What can hang from each mark
Y: J
X: D V
V: H T X
J: T Y
H: D V
D: H X
A: T
T: V
B: J

Every row comes from one small tree of marks. The marks that hang from a mark follow it in brackets, in alphabetical order. Every link used is in the known rows. Which tree was each row made from?
Known rows
A(T(V(X(D)))): [ -5.0   4.9  -3.4   0.6  -2.2   2.1   0.2 -24.1  -7.4   9.9 -10.6 -17.5
   1.7   7.0  22.4  26.6  -3.2   9.9  -2.2  -4.0   7.7  -1.1 -18.0]
J(T(V(X)) Y): [  7.1   2.4 -26.7  -8.9   1.1  12.7  19.0  -3.0  -5.1  12.2 -13.4  -6.2
   9.6  12.5  10.5  -0.5  -4.1  -9.1  -3.3  10.2 -16.7 -13.4  23.0]
B(J(T)): [  6.3 -12.6 -21.1  -6.9   7.2  15.4  24.4   1.9 -15.6  14.0 -12.8  -9.9
   9.9  11.0  10.2   4.9 -16.7  -1.9 -11.5  -3.4 -16.5 -20.5  11.4]
Y(J(T(V(H(D))))): [  6.3  33.2 -22.5 -11.8   6.6  -5.2  14.1  -7.4 -11.4  14.7  -9.3 -16.2
  -2.9   8.5   5.2   3.3  -2.4  -1.4 -19.3   9.9 -39.2  -4.7  11.0]
X(V): [ 16.7  28.3 -19.6  -2.7   4.0  -6.2   2.5  -6.1  -8.7  13.5 -11.0   0.0
  -3.7  22.1  31.8  17.7  -9.8   3.6 -10.7  -8.1  -2.1  -2.5  -0.8]
T(V(X)): [ -1.3   6.0 -10.2   0.6   2.4   5.3 -12.8 -10.1  -7.1   6.1 -12.3  -8.0
   4.5   3.3  22.2  17.9  -3.9  17.7   8.0   5.2  12.7   6.4 -25.3]
X(D(H) V(T)): [ 29.0  -0.6 -28.7  -1.9  -3.2  12.8   6.1  -9.1  -6.2  14.3 -11.8  25.9
 -15.6  22.1  43.1  22.1  -2.4   3.7 -33.5 -14.7  28.7   1.4 -25.8]
B(J(T(V(H)) Y)): [  8.9 -19.9 -20.9  -6.5   3.2  23.6  21.5   8.3 -12.3  14.7 -12.0 -11.7
  12.6  11.6  15.0   0.1 -11.6  -0.6 -19.1  -1.2  -6.3 -12.9  20.7]
D(H(V(X))): [  1.1   3.5  -4.7   4.2   2.2   3.1 -10.0  -7.9  -7.9  -6.9 -17.4   5.9
  -0.8  -3.9  16.8  16.3   1.4  25.7  -6.5   2.9  13.2  -8.7 -29.7]
H(D(X) V): [  1.3  -1.4  21.3   7.1  -0.3 -11.6 -51.8  -1.6 -10.2  -9.4 -13.2  13.9
  -7.6 -15.6   6.1  15.2  12.9  10.2  11.4   2.2  12.7   3.1 -23.5]
J(T Y): [ 11.9   3.0 -31.5  -9.7   4.2   2.2  26.5  -3.0  -8.9  13.5 -13.1  -3.0
   6.9  14.8   2.1  -2.7 -10.6 -13.9  -9.4   6.4 -28.7 -24.0  42.8]
H(V(T X)): [ 10.7  16.6  -4.0   3.0  -2.8   0.7  -0.6  -3.6  -5.2  -4.3 -13.1  13.7
   0.1 -13.3   2.6  12.1  -0.2 -22.3   1.2  -4.6  12.2  -3.4 -50.5]
J(T(V(X(D)))): [  2.8  -4.5 -23.6  -8.3   2.5  15.1  11.6  -9.2  -4.0   8.0 -12.5  -6.7
   0.9  10.0  12.0   6.5  -5.8  -6.5  -6.8   7.4 -15.9  -5.5  -8.0]
J(T(V)): [  2.1   3.6 -17.6  -5.4   5.0  12.7   6.2  -7.3  -7.3  10.3 -12.7 -15.5
   2.9  13.9   9.4   3.0  -9.7   3.6 -11.3   9.4 -27.5  -7.8   4.7]
B(J(T(V))): [  3.2 -14.2 -16.6  -5.0   6.2  22.1  14.2   2.7 -15.4  14.9 -12.6 -14.6
  10.1  12.6  15.9   4.3 -14.3   5.7 -12.4  -1.0 -11.5 -13.8   5.3]
B(J(T(V) Y)): [  7.3 -17.3 -21.4  -6.3   4.1  21.9  20.0   6.4 -15.7  17.4 -12.3 -10.8
  13.4  15.3  16.4  -0.5 -12.6   2.0 -10.7   0.1  -7.5 -18.5  26.6]
B(J(T(V(H(D(X)))) Y)): [  9.0 -24.6 -12.7  -5.1   2.5  21.4   8.4  10.3 -12.2  12.5 -12.8  -5.5
  10.3   6.3  15.4   3.9  -4.5   6.9 -15.0   0.2  -0.6 -10.1  18.4]
Y(J(T(V(H X(D))))): [  8.4  28.7 -33.3 -14.1   5.7  -3.0  24.9  -7.1  -9.2  15.7  -9.1 -14.2
  -4.2   8.9   9.1   6.7  -3.5  -6.1 -19.1   7.5 -28.1  -5.1   5.6]
H(D): [  1.7  -1.8   0.2   0.4   3.2 -10.1 -24.5 -13.7 -12.0   3.6 -11.3   9.6
  -3.1  -0.7   7.0  13.3  -2.1   3.9   7.3   1.7  -4.1  -1.1  -6.2]
B(J(T(V(H(D))) Y)): [  7.2 -23.0 -15.0  -6.2   1.9  23.2  13.7   6.9 -12.1  13.1 -11.7  -6.7
  11.3   9.0  13.4  -0.4  -8.0  -2.8 -16.8  -0.3  -5.5 -10.6  17.0]
H(D(X)): [  4.4  -3.5   4.3   2.9   4.0 -13.3 -36.7  -8.7 -12.1   1.8 -13.4  12.3
  -4.4  -6.5  11.4  22.4   4.9  22.6  10.3   2.4   6.3  -0.3  -3.2]

Which tree is each row?
[  7.8   0.4 -24.8  -7.4   2.3  11.6  13.3  -2.9  -7.9  14.8 -12.6 -10.0
   7.6  17.1  10.3  -3.8  -7.2  -3.1  -9.9  10.6 -20.8 -14.3  34.5] => J(T(V) Y)
[  2.0   2.2  -9.3   0.6   0.7   8.1  -8.5  -5.3  -0.2   0.9 -11.5 -10.1
   2.3  -4.4  18.3  19.9  -2.0  13.0  -9.2   3.4  13.9  17.4 -37.3] => T(V(H X))
[  8.6   4.7  -3.0   7.2   1.4   7.6 -10.6  -7.5 -10.2  -2.8 -16.8   9.2
  -2.5  -1.4  14.4  13.6  -1.0  23.9 -17.8  -0.1  11.1  -8.6 -30.6] => D(H(V(T)))
[  7.2  37.8 -29.6 -13.4   7.3  -4.8  25.8  -6.3  -9.8  15.0  -9.9 -18.4
  -0.5   7.7   6.3   5.8  -4.4  -3.3 -16.8   9.2 -36.3  -7.4   5.2] => Y(J(T(V(H X))))
[ 29.0  26.9 -19.5  -1.0  -0.8   3.4  14.6  -1.3  -0.7  10.5 -10.3   8.3
  -6.0  10.4  24.2  20.1  -7.2 -10.9 -36.0 -14.1   3.5   9.1 -30.1] => X(V(H T))
[ 20.2  -1.6 -29.4  -3.9  -3.4   5.1  20.8 -12.3  -4.1   7.6 -11.6  27.5
  -3.0  -6.5  11.9  23.1  -4.3 -25.5  -2.4  -9.5  25.9  -1.6 -46.9] => V(T X(D))
[ -5.6   7.1   7.7   2.0  -3.2   2.3  -3.8 -21.7  -2.8   3.2 -10.9 -17.7
   2.6  -2.0  15.2  26.6   0.8   8.3  -9.7  -2.8   1.3   7.4 -28.3] => A(T(V(H(D) X)))
[  7.7  36.0 -28.8 -11.9   8.1  -5.1  21.4  -6.4 -11.2  16.6  -9.5 -21.4
  -1.7  11.1   6.1   4.0  -6.4   0.6 -21.5   9.0 -38.8  -7.6  13.9] => Y(J(T(V(H))))
[  7.4   6.6  -5.0   5.4  -0.2   8.5  -4.2  -8.0  -7.1  -5.7 -17.6  13.5
  -0.5  -6.6  13.7  16.6   1.8  17.6 -11.7  -0.2  15.5  -8.4 -42.3] => D(H(V(T X)))
[  8.2  -9.4 -29.2  -9.1  -0.2  17.6  16.7  -4.2  -4.5  10.8 -14.1   0.1
   5.3  13.7  16.2   1.1  -1.3  -1.9  -9.6   9.5  -6.1 -12.7  19.4] => J(T(V(X(D(H)))) Y)
[ 19.0   3.4  -8.6  -1.3  -5.8   5.5  12.1  -6.8   5.5  -5.0 -12.0  25.4
  -1.1 -25.6  -3.2  22.9   3.8 -27.7 -18.3  -7.6  13.6  14.3 -68.3] => V(H(D) T X)
[  8.2 -18.6 -22.3  -7.6   2.3  23.7  25.7   7.9 -10.4  13.1 -12.6  -8.8
  13.9   8.4  15.1   2.5  -9.8  -4.5 -14.1  -1.0  -2.9 -12.3  12.6] => B(J(T(V(H X)) Y))
[ 20.5   1.4  -4.6   2.8  -3.1   4.2   1.1  -6.2  -0.5   0.1 -10.6  17.8
  -4.5 -15.4  -3.0  16.9  -1.8 -16.3 -31.6  -7.7   4.8  13.5 -44.2] => V(H(D) T)
[  5.8  -1.5   3.3   9.6   5.1  -2.1 -33.7   0.1 -11.3  -6.4 -19.8   6.7
  -4.8  -6.8  22.5  26.2   8.1  59.1  -8.2   4.0  23.0  -8.3 -16.1] => D(H(V) X)
[  8.2   4.9  16.7   6.1  -4.8  -1.1 -30.4  -6.7  -8.5  -5.8 -11.3  21.0
  -6.5 -14.3  -1.5   6.7   6.8 -19.8  -0.2  -2.6   7.7   2.7 -41.9] => H(D V(T))
[ -3.6   9.8   2.9   3.6  -0.6   1.8  -2.4 -20.0  -5.8   8.1 -10.4 -26.5
   2.2   5.4  16.5  24.0  -5.9  16.0 -18.3  -3.5  -3.1   4.3 -14.0] => A(T(V(H)))
[  3.8  -1.2  -8.6  -0.1  -1.3  -4.1  -9.3  -4.7  -5.6  -5.6 -11.4   9.2
  -5.1  -7.4  10.2  12.2   0.5 -15.5   6.2  -2.7  19.9  -0.8 -35.2] => H(V(X(D)))
[  2.1  -4.2   4.1   4.7   1.5   4.8 -34.1  -4.0  -4.3   1.5 -11.3  -7.4
  -2.9  -3.8  18.3  18.9   2.6  28.2 -13.1   4.6  14.1  19.9 -24.1] => T(V(H(D(X))))
[ 23.9  20.9 -13.6   2.6   4.1  -6.5 -10.7   0.2  -9.5  11.5 -14.5   9.6
  -4.6   6.5  29.2  30.4  -0.7  24.1  -8.9  -7.2  14.0  -3.3  -9.5] => D(X(V(T)))
[ 30.9   4.4 -31.4  -4.4  -3.3   5.6   9.2  -7.7  -6.4  17.6  -8.6  22.0
 -14.6  21.7  36.5  19.8  -6.4 -17.2 -24.6 -17.1  23.3   4.2 -20.8] => X(D V(T))
[  7.4 -28.0 -25.2  -7.7   1.9  27.7  21.8   4.6 -13.0  14.8 -13.7  -2.4
  10.6  13.5  22.9   3.2  -7.8   4.4 -12.5  -0.7   5.7 -17.0  14.2] => B(J(T(V(X(D(H)))) Y))
[ 10.6   2.4  20.5   8.8  -3.4  -4.5 -43.0  -1.6  -8.9  -7.2 -13.6  24.1
  -7.9 -19.2   3.0  15.7  13.5  -1.9   2.9  -1.9  16.8   3.1 -41.0] => H(D(X) V(T))
[  6.8   5.7  13.6   3.7  -6.8  -0.3 -22.9  -7.4  -4.4  -9.5 -12.5  27.3
  -3.7 -21.2  -1.2  10.9  10.7 -28.6   8.5  -2.5  13.5   3.7 -59.0] => H(D V(T X))
[ 18.1  18.6 -10.1  -2.4   0.5  -4.0  -4.0  -3.4  -1.7   5.8  -9.9   4.6
  -7.4  10.6  25.5  18.5  -2.6  -3.4 -24.6  -9.0  -0.5  12.0 -17.8] => X(V(H(D)))
